What can hang from each mark
J403: J180
J189: J113 J159
J159: J46 J189 J625
J46: J159
J113: J616
J180: J354 J403 J625 J857
J625: J159 J180
J362: J180
J616: J159

Known rows, with every way that one mark hangs from another
J113[J616]: [-24 -46  14  17 -15  19 -69  21 -13 -30  28 -41 -16  12 -45   2  -6 -32
  12  28   4  28  12   3]
J159[J46 J189[J113[J616]] J625]: [-16 -30 -13   3 -11  13 -25 -12  12  -6  28 -46 -13  39 -59  14 -17 -15
  23 -23   2  93   6  17]
J362[J180[J354]]: [ -7 -34  51  53 -21  18 -20  28 -36 -19  17 -56 -13  11 -17   1   8 -21
  22  36 -36 -10   9 -22]
J625[J159]: [ 16 -51  40 -35 -22  24 -33  15 -31 -14  15 -56 -13  26 -40   7  -8 -46
  13  42 -15   8  16 -24]
J362[J180[J354 J625[J159] J857]]: [ -7 -32  58  29 -30  17 -31  13 -72   2   8 -71 -12  11 -12  -6   0 -25
  34  59 -44  24  18 -40]
J159[J46 J625[J180[J354 J403]]]: [  5 -27 -12  -5 -23   8  41  19 -28   3  23 -44 -10  29 -40  -6 -16 -28
  36  12 -16 -16 -12  -2]
J180[J354 J625[J159] J857]: [-15 -33  35  -3 -30  16 -28   4 -87   2  13 -69 -12  10 -27  -4  -9 -34
  29  62 -26  16  17 -38]
J189[J159[J625[J180[J354 J403]]]]: [-14  -7   7   1 -18   7   5  22 -24  -2  20 -60 -13  19 -37  -2 -14 -18
  28   9  -3 -58 -51 -25]
J625[J159[J46 J189] J180]: [ 31 -43  35 -90 -24  23  20  10  20   3  16 -52  -3  48 -47  17 -17 -28
  27   5 -41  13   9  13]
J625[J159 J180[J354]]: [ -1 -29  44 -40 -27  24 -15  32 -38 -15  14 -64  -5  19 -32  -9   0 -28
  33  39 -33 -37  -8 -19]
J113[J616[J159[J189]]]: [-23 -41  25 -25 -16  23 -31  22   4 -23  28 -52 -15  23 -51  18 -23 -36
  16   2 -22  39  19  15]
J159[J46 J189[J113]]: [  0 -40  20 -14 -16  17   9  -7 -19   5  26 -44 -17  41 -58  16  -7 -17
  14   4 -20  56   9  -5]
J625[J180[J403 J857]]: [ -3 -42   9  35 -24  17 -15   9 -23  11  22 -34 -22  19 -51 -16  -7 -29
  36  67 -18   5 -33 -26]
J625[J159[J189] J180[J354 J857]]: [ -5 -25  47 -34 -29  24 -10  -5 -13  -2  16 -71  -6  21 -33   0  -7 -19
  49  43 -54  -7 -21 -15]
J616[J159[J46 J189[J113] J625]]: [ 24 -31   5 -11 -16  19  29  -6  -2  15  21 -51 -19  50 -62  20 -30 -37
  21 -20 -26  82  26  -4]
J362[J180[J625[J159]]]: [  2 -43  52  -1 -27  16 -27  30 -36   7   6 -54 -11  29 -20   4  -4 -28
  13  36 -29  25  21 -26]
J403[J180[J354 J625 J857]]: [-26 -28  37  97 -35  14  -7   2 -76  17  13 -42 -16   5 -27  -8   8 -19
  35  55 -14   2   0 -35]
J625[J159[J46] J180[J354]]: [ 21 -34  39 -69 -26  23   8  27 -37 -15  18 -63  -2  28 -38  -1  -5 -34
  30  26 -36 -20  18  -7]
J625[J159[J46] J180[J354 J857]]: [ 34 -36  37 -37 -28  25  -1   5 -41  -5  18 -65  -7  23 -40  -5  -5 -36
  43  48 -43   7  20 -16]
J189[J159[J46 J625[J180]]]: [ 52 -27  -1  -9 -15  16   1  11  32   8  14 -48 -12  39 -51  20 -28 -25
  20  -7  -5  11  -3  -1]
J159[J189[J113] J625]: [-13 -27   0  36 -15  15 -15 -16   8  13  17 -47 -19  38 -49  10 -13 -15
  21   1 -10  63 -20 -14]
J46[J159]: [  1 -46  12  27 -13  20  -6  22 -35 -13   8 -49 -20  20 -41  19 -11 -23
  13  55 -17 -10   2 -24]
J189[J113 J159[J625]]: [  6 -19  14  36 -10  15 -45  -1 -21   4  16 -60 -23  29 -54  10 -12 -21
  11   8  11  28 -19 -36]
J46[J159[J189[J113[J616]]]]: [-55 -27   9  11  -5  18 -37  10 -25 -20  19 -56 -21  25 -53  12  -1   6
  19  20 -13  31 -28  -9]
J362[J180[J354 J403 J625[J159]]]: [-33 -31  51 -17 -29   7   4  38 -91  -2  14 -67 -11  19 -12  -9   2 -27
  23  41 -30 -24  -3 -39]
J616[J159[J189]]: [  4 -44  33 -21 -21  23   7  17  -3  -3  20 -47 -17  31 -49  25 -24 -42
  14  12 -36  20  21  -2]
J189[J159]: [  9 -34  36   1 -14  19 -39  15 -22 -13  19 -56 -19  20 -46  21 -11 -30
   2  24   1 -15  -3 -26]
J46[J159[J189]]: [ -9 -40  14   2 -13  18  11   8 -10  -8  10 -52 -17  29 -40  31 -15 -14
  15  35 -33  -2  -9 -12]

Rows
[-20 -30  16  32 -27  15   1  13 -54   1  25 -47 -18   8 -40 -22   0 -23
  44  65 -27 -27 -35 -30]
J625[J180[J354 J403 J857]]
[  3 -35  -9  25 -12  14  18  -4  16   2   6 -54 -15  35 -38  36 -28 -14
  21  19 -24  17 -12  -6]
J46[J159[J189 J625]]
[-39 -33  36 -48 -15  21 -62   3 -24 -22  26 -65 -12  29 -51   1   1 -18
  19  11  -9  47  -7  -9]
J625[J159[J189[J113[J616]]]]
[ -3 -35  45  88 -31  22 -13  -4 -55  -3  18 -49 -17   4 -33  -7  14 -28
  37  57 -20  -8   1 -34]
J403[J180[J354 J857]]
[ -31  -34   25  -18  -30    8   -7    7 -114    3   20  -66  -16   11
  -32  -14  -10  -37   30   66  -19   -7   -4  -47]
J180[J354 J403 J625[J159] J857]
[-14 -36  41  66 -23  13  -8   9 -66  -6  23 -58 -20   5 -24 -13   7 -26
  34  62 -35   0 -11 -40]
J362[J180[J354 J403 J857]]
[-27 -29  16  18 -10  18   2   3 -32  -1  11 -55 -23  32 -50  19  -2  -1
  18  32 -26  15 -27 -28]
J46[J159[J189[J113]]]
[  8 -21  -9  72 -18  18   6   3 -19   4   4 -62 -16  14 -33   1 -16 -11
  52  58 -38  -8 -22 -27]
J46[J159[J625[J180[J354 J857]]]]
[ 28 -53  23 -25 -27  18 -12  -3 -56  16  15 -52 -14  31 -44   9 -23 -43
  21  45 -19  64  44 -20]
J180[J625[J159[J46]] J857]
[-15 -43  44 -18 -27  10  -6  34 -62   9  12 -52 -16  30 -23  -5  -5 -32
  14  40 -22   4   1 -34]
J362[J180[J403 J625[J159]]]
[ 12 -52  19 -29 -15  25 -27  31 -26 -26  30 -44 -16  24 -59  13 -23 -51
  12   6 -13  51  57  15]
J113[J616[J159[J46]]]
[-45 -21 -17  31  -5  14 -32  -3   1 -11  15 -58 -19  30 -50  17 -13   4
  26   4  -6  53 -26  -6]
J46[J159[J189[J113[J616]] J625]]
[ 16 -30  31 -15 -10  19 -26   5 -42  -4  24 -55 -22  33 -62  15  -6 -21
   2  10   3  27   7 -29]
J189[J113 J159[J46]]
[  5 -27 -12  22 -15  16  25   6  44  12   2 -48 -12  38 -39  24 -25  -2
  34  14 -35   0 -35  -1]
J46[J159[J189 J625[J180]]]
[ -4 -41  18 -14 -13  24 -36  26 -47 -20  31 -48 -22  27 -69   0  -9 -40
  15   4  -7  72  41  -3]
J189[J113[J616[J159[J46]]]]
[-29 -23  35 -81 -28  15  25  23 -34  -8  21 -65  -5  28 -32  -5  -4 -21
  36  23 -38 -56 -41 -15]
J625[J159[J189] J180[J354 J403]]
[-15 -39  31 -79 -14  21 -37   0 -23 -19  29 -64  -9  38 -58  11  -5 -22
  17  -7 -11  66  15   6]
J625[J159[J46 J189[J113[J616]]]]
[-37 -26  35  65 -34  12   3  23 -71   8  14 -40 -13  11 -25  -4  11 -16
  22  32  -8 -20  -1 -27]
J403[J180[J354 J625]]
[-23 -38  19  31 -23  13  -9   1 -82  -9  29 -54 -21   4 -38  -9  -4 -38
  31  67 -18  -8 -14 -37]
J180[J354 J403 J857]
[-28 -47   0  42 -26   7 -11   5 -72  20  22 -34 -25  15 -44  -7 -16 -33
  21  66  -4  33  -9 -33]
J180[J403 J625 J857]
[ 18 -36   9  -1 -20  19  17   4  24   7  15 -49 -15  38 -45  26 -37 -45
  20  -4 -28  43  16   1]
J616[J159[J189 J625]]
[-11 -47  20 -14 -29  11 -18   4 -81  15  18 -53 -20  20 -41  -8 -17 -44
  24  67  -9  24  -3 -41]
J180[J403 J625[J159] J857]
[ 15 -36 -17 -27 -21   9  54   2  32  20  22 -34 -10  48 -49  13 -30 -25
  31  -8 -20  20 -24  16]
J159[J46 J189 J625[J180[J403]]]
[-13 -16 -11  34 -12  17  15   2  20  18   4 -50 -17  42 -48  12 -12  10
  36  15 -30  23 -50 -16]
J46[J159[J189[J113] J625[J180]]]
[ 28 -48  27 -48 -20  23  35  12  -5  -1  23 -46 -14  40 -56  33 -30 -46
  12  -2 -37  38  43  11]
J616[J159[J46 J189]]
[ 34 -22   9  48 -18  20 -39  -6  26  15  12 -54 -18  23 -48   8 -24 -22
  34  29 -10  17 -29 -22]
J189[J159[J625[J180[J857]]]]
[-13 -30  53  36 -38  18 -11   2 -86  11   9 -60 -11  10 -25  -8   7 -29
  36  59 -20  -2   9 -42]
J403[J180[J354 J625[J159] J857]]
[  6 -47  28 -78 -26  13  19   5 -24  12  16 -52  -5  45 -41  26 -24 -30
  12   5 -24  41  31   1]
J180[J625[J159[J46 J189]]]
[-14 -20  -5  32 -18  17  -8  -3  34  21  15 -41 -15  41 -50  -1  -8  -3
  34   0 -21  45 -44  -7]
J159[J189[J113] J625[J180]]
[-64 -26  26 -43 -20  14 -59  11 -39  -2  22 -59 -12  31 -46  -2  -5  -8
  17   7  -4  58  -6  -9]
J180[J625[J159[J189[J113[J616]]]]]
[ 10 -22  -3 -12 -23  13  42   2  27   7  19 -49  -2  38 -37  17 -20 -13
  39 -15 -37   9  -4  19]
J159[J46 J189 J625[J180[J354]]]
[-11 -23 -10  38  -9  14   9  -9  -9   8   7 -58 -21  38 -47  22 -15  -2
  24  16 -22  39 -27 -22]
J46[J159[J189[J113] J625]]
[-34 -20  32  10  -8  19 -90  16 -35 -25  29 -60 -23  14 -58   2   4 -12
   6  12  18  23 -16 -25]
J189[J113[J616] J159]
[ -7 -31  35 -29 -30  18  -4  13 -65  -6  20 -65 -13  13 -37 -22  -2 -34
  46  67 -33 -32 -27 -36]
J625[J159 J180[J354 J403 J857]]
[ 26 -44  -9 -10 -14  20 -19  20   2 -17  25 -47 -14  30 -55  18 -34 -56
  19  -9  -2  73  57  18]
J113[J616[J159[J46 J625]]]
[ 33 -50  38 -85 -22  21  13  -3 -10  -8  21 -58  -6  44 -44  28 -19 -41
  14   9 -30  32  28   6]
J625[J159[J46 J189]]
[ 42 -36   2 -31 -22  21  50  11  50  16  15 -42 -10  51 -53  23 -39 -36
  32 -20 -42  45  18  22]
J616[J159[J46 J189 J625[J180]]]
[-22 -28  54  10 -36  15   1  23 -83   2   9 -57  -7  17 -21  -5  10 -26
  24  35 -13 -28  10 -33]
J403[J180[J354 J625[J159]]]
